What can hang from each mark:
k479: k131
k61: k621
k621: k41 k59 k61 k86 k357 k479
k41: k621
k357: k621
k59: k621
k86: k621

Known rows, with every way that one mark hangs from another:
[k41 [k621 k61 k86 k357]]: -0.65 -4.33 -2.67 -0.61 +2.54 +1.66 +2.54 -1.90 -4.87 -6.27 +3.55 -0.93 +1.91 -1.77 +0.59 +3.17 +0.85 -5.22
[k357 [k621 k59 k479]]: +0.34 -1.61 -2.28 +2.02 +2.51 -1.82 +3.08 +3.42 +3.20 -1.95 +1.65 +1.25 +1.42 -0.22 -1.54 +1.00 +2.82 -3.44
[k621 k41 k61 k86 k357]: +1.72 -1.08 -2.05 -0.22 +3.36 +1.57 +3.15 -0.98 -3.46 -2.66 +4.24 -0.66 +1.58 -0.88 +2.06 +3.16 +1.05 -3.27
[k61 [k621 k41 k86 k479]]: +3.05 -2.45 -1.81 +1.90 +3.22 -0.93 +3.59 +0.19 -4.48 +1.89 +2.21 +0.59 +0.80 -0.65 +0.16 +2.18 -1.07 -4.03
[k621 k41 k59 k86 k357 k479]: +1.87 -1.44 -1.04 +0.55 +2.75 +0.05 +3.61 +2.55 +4.25 +2.95 +3.86 -1.14 +2.96 -0.53 +2.65 +0.85 +2.03 -1.71
[k621 k41]: +5.70 -0.18 -1.86 +1.03 +3.37 +0.66 +3.54 +0.10 -1.48 -3.83 +3.08 +0.78 -1.73 -1.36 -1.24 +2.18 +1.38 -5.14
[k59 [k621 k479]]: +3.98 -3.37 -2.95 +0.92 +2.75 -1.09 +2.98 +1.26 -1.69 -2.79 +1.38 +1.75 -1.80 -0.72 -2.98 +0.32 +1.55 -4.67
[k357 [k621 k41 k59 k61 [k479 k131]]]: +1.11 +0.70 +0.02 +2.79 +3.89 -2.15 +3.55 +2.37 +4.35 -1.64 +0.97 +1.07 +2.02 +0.61 +1.29 +3.42 +0.78 -0.29
[k621 k357]: +3.33 -2.20 -3.13 -0.28 +2.48 +1.56 +2.86 +1.27 -0.17 -4.54 +2.43 +0.19 -0.51 -1.23 -2.28 +1.22 +1.93 -5.38
[k61 [k621 k41 k86]]: +2.12 -2.30 -2.56 +1.51 +3.67 +0.38 +3.82 -0.75 -6.21 -1.68 +2.94 +0.65 -0.20 -1.03 -0.74 +3.43 -1.58 -6.58
[k479 k131]: +4.99 -1.65 -1.40 +1.52 +2.89 +1.85 +3.47 +0.09 -1.60 -7.63 +0.08 -0.17 -1.68 -0.87 -3.04 +1.80 -2.93 -5.54
[k41 [k621 k59 k61 k86 k357]]: -1.70 -3.47 -2.32 -0.47 +2.84 +0.88 +2.86 -0.38 -0.10 -6.63 +4.25 -1.30 +3.81 -1.43 +0.46 +2.49 +2.08 -4.77
[k621 k59 k61 k479]: +2.94 -0.89 -1.72 +1.13 +2.58 -0.87 +2.83 +1.99 +2.87 -4.54 +1.56 -0.35 +2.33 -0.28 -2.43 +0.17 +3.15 -2.34
[k86 k621]: +4.19 -1.76 -3.97 +0.38 +2.58 +0.39 +3.44 +1.68 -3.40 -7.01 +2.40 +0.74 -0.64 -1.00 -3.19 +1.08 -2.11 -6.99
[k41 k621]: +3.44 -3.33 -2.93 +0.77 +2.66 +0.94 +2.98 -0.83 -2.60 -7.44 +2.37 +0.76 -1.22 -2.17 -3.05 +2.02 +0.71 -7.04
[k357 [k621 k41 k61 k86 k479]]: +0.28 -0.71 -1.65 +1.75 +2.98 -1.37 +3.03 -0.16 -4.71 -0.12 +2.79 +1.16 +1.03 -0.12 +2.59 +3.29 +0.95 -1.83
[k59 [k621 k86 k479]]: +2.23 -4.31 -2.66 +1.01 +2.54 -0.16 +3.08 +0.04 -4.78 -2.07 +1.99 +0.34 -1.05 -0.62 -1.30 +0.61 -0.45 -4.87
[k86 [k621 k41 k59 k61 k357 k479]]: +2.42 +0.26 -2.48 -0.18 +3.25 -1.92 +3.29 +4.25 +6.50 +0.43 +3.75 +0.27 +3.99 +0.14 +1.62 +1.13 +1.73 -0.97
[k41 [k621 k86 [k479 k131]]]: +2.47 -4.61 -0.41 +1.99 +2.31 +1.11 +3.25 -1.34 -3.09 -3.69 +0.15 -1.24 +0.51 -1.46 +0.13 +2.20 -3.95 -4.00
[k59 [k621 k61 [k479 k131]]]: +3.51 -2.86 -1.49 +1.39 +3.50 -0.97 +2.91 +0.16 -1.77 -5.27 -0.39 +0.93 -0.93 +0.11 -2.15 +1.70 -1.25 -2.51

Rows:
+0.96 -0.99 -2.58 -0.48 +3.00 +0.57 +2.86 +1.98 +3.20 -6.38 +3.15 -0.65 +2.52 -0.65 -1.86 +1.16 +3.76 -3.98 => [k621 k59 k61 k357]
+0.72 -1.27 -1.96 +0.82 +2.82 +1.00 +3.25 -0.27 -2.36 -7.35 +3.02 -1.54 +2.40 -0.68 -1.21 +1.66 +0.70 -5.00 => [k621 k59 k61 k86]
+0.26 -2.75 -2.09 -0.14 +2.58 -0.95 +2.46 +1.86 +5.16 -3.71 +2.72 -0.31 +3.71 -1.13 -0.48 +1.03 +4.50 -2.14 => [k41 [k621 k59 k61 k357 k479]]
-1.47 -3.94 -3.20 +0.31 +3.04 +0.62 +3.49 +1.99 -0.21 -2.48 +2.94 -0.89 +2.97 -0.64 -1.38 +1.66 +0.60 -6.43 => [k61 [k621 k59 k86 k357]]
-0.70 -2.41 -0.94 +2.40 +2.57 -0.12 +2.95 -0.26 -4.97 -3.59 -0.25 +0.00 +1.57 +0.38 +0.86 +3.33 -3.16 -2.20 => [k357 [k621 k61 k86 [k479 k131]]]
-1.63 -0.06 -1.51 +1.71 +3.85 -0.80 +3.59 +0.24 -1.96 -4.12 +4.14 +0.53 +2.36 -0.19 +2.09 +4.02 +1.51 -3.74 => [k357 [k621 k41 k59 k61 k86]]
-1.12 -0.48 -1.04 +2.12 +3.39 -1.93 +3.25 +1.39 -0.07 +0.00 +3.33 +0.44 +2.94 +0.21 +2.78 +2.99 +2.14 -1.23 => [k357 [k621 k41 k59 k61 k86 k479]]
+1.21 -1.83 -1.35 +1.17 +2.49 +0.00 +2.97 +0.72 -0.62 -3.68 +2.14 -1.64 +3.45 -0.38 -0.53 +0.54 +1.13 -2.67 => [k621 k59 k61 k86 k479]
+1.41 -1.60 -1.90 +0.30 +2.76 -0.83 +3.16 +4.30 +6.33 -3.36 +0.60 -0.91 +4.15 +0.63 -0.15 +0.88 -2.26 -1.20 => [k86 [k621 k59 k61 k357 [k479 k131]]]
+3.25 -0.41 -0.49 +2.91 +3.46 -1.12 +3.53 +1.55 +0.50 -0.04 +0.35 +2.03 -0.79 +0.01 +0.95 +3.39 -1.38 -1.86 => [k357 [k621 k41 [k479 k131]]]
-1.47 -3.70 -1.71 -0.09 +2.44 -0.08 +2.69 +0.63 +1.89 -2.53 +3.33 -1.71 +4.38 -1.14 +1.44 +1.58 +2.71 -2.50 => [k41 [k621 k59 k61 k86 k357 k479]]
+3.04 -1.72 -1.02 +0.53 +4.09 -1.15 +3.13 +1.03 +2.23 -0.12 +1.43 +1.39 -0.14 +0.32 +1.21 +2.79 +0.57 -0.46 => [k59 [k621 k41 k61 k357 [k479 k131]]]
-0.33 -4.41 -0.40 +1.05 +2.40 +0.89 +3.36 +1.17 +4.24 -1.64 +1.53 -1.97 +3.40 -1.05 +1.47 +1.74 -1.37 -2.78 => [k41 [k621 k59 k86 k357 [k479 k131]]]
+3.28 -0.47 -1.60 +0.89 +3.36 +1.10 +3.44 -1.97 -5.74 -4.69 +3.78 -0.38 +0.34 -0.98 +0.75 +3.00 -0.03 -4.17 => [k621 k41 k61 k86]
+2.65 -2.36 +0.05 +2.38 +2.46 +0.77 +3.66 +1.39 +1.77 -2.67 +0.51 -2.04 +1.98 -0.30 -0.32 +0.61 -3.14 -2.94 => [k621 k59 k86 [k479 k131]]
+2.08 -2.28 -1.32 +2.56 +2.71 -0.60 +3.15 +1.78 -0.27 -2.70 -0.76 +1.27 -0.78 -0.05 -1.34 +2.16 -1.90 -2.93 => [k357 [k621 [k479 k131]]]
+2.27 -1.88 -2.23 +0.52 +4.00 +0.00 +3.54 -1.96 -6.28 -4.56 +3.95 +0.81 -0.84 -0.44 +0.36 +3.38 +0.32 -4.98 => [k59 [k621 k41 k61 k86]]
+3.67 -0.55 -1.60 +0.39 +3.25 -0.75 +3.29 +2.43 +3.27 -0.48 +1.22 +0.25 +2.11 +0.30 +1.95 +2.43 -2.85 -0.51 => [k86 [k621 k41 k61 k357 [k479 k131]]]
+2.15 -3.86 -3.37 -0.24 +2.73 -0.79 +2.78 +2.23 +1.16 -0.46 +2.01 +1.33 -0.77 -0.55 -1.71 +0.24 +2.39 -3.89 => [k59 [k621 k357 k479]]
+0.62 -0.21 -1.65 -0.02 +3.58 +0.92 +3.47 +0.57 +1.44 -2.34 +4.69 -1.26 +2.97 -0.48 +2.24 +2.59 +2.34 -2.86 => [k621 k41 k59 k61 k86 k357]
-1.27 -4.11 -2.50 +0.72 +2.61 -0.55 +3.21 +2.90 +1.77 +1.25 +2.16 -0.90 +4.09 -0.46 -0.66 +0.79 +0.90 -4.02 => [k61 [k621 k59 k86 k357 k479]]
+1.64 -1.86 -1.33 +2.08 +3.47 -1.50 +3.88 +1.63 +0.36 +2.03 +2.76 -0.07 +2.44 -0.34 +0.21 +1.76 +0.50 -3.73 => [k61 [k621 k41 k59 k86 k479]]
+2.05 -3.50 -2.22 +0.20 +1.89 +1.25 +2.81 +1.20 -1.39 +0.00 +2.24 -1.06 +1.33 -0.96 +0.50 +0.54 +0.18 -3.16 => [k621 k86 k357 k479]
+3.91 -0.31 -1.76 +0.09 +3.11 -0.49 +2.67 +1.39 +1.32 +0.46 +2.61 +0.47 +1.39 -0.54 +1.07 +1.74 +3.57 -0.73 => [k621 k41 k61 k357 k479]
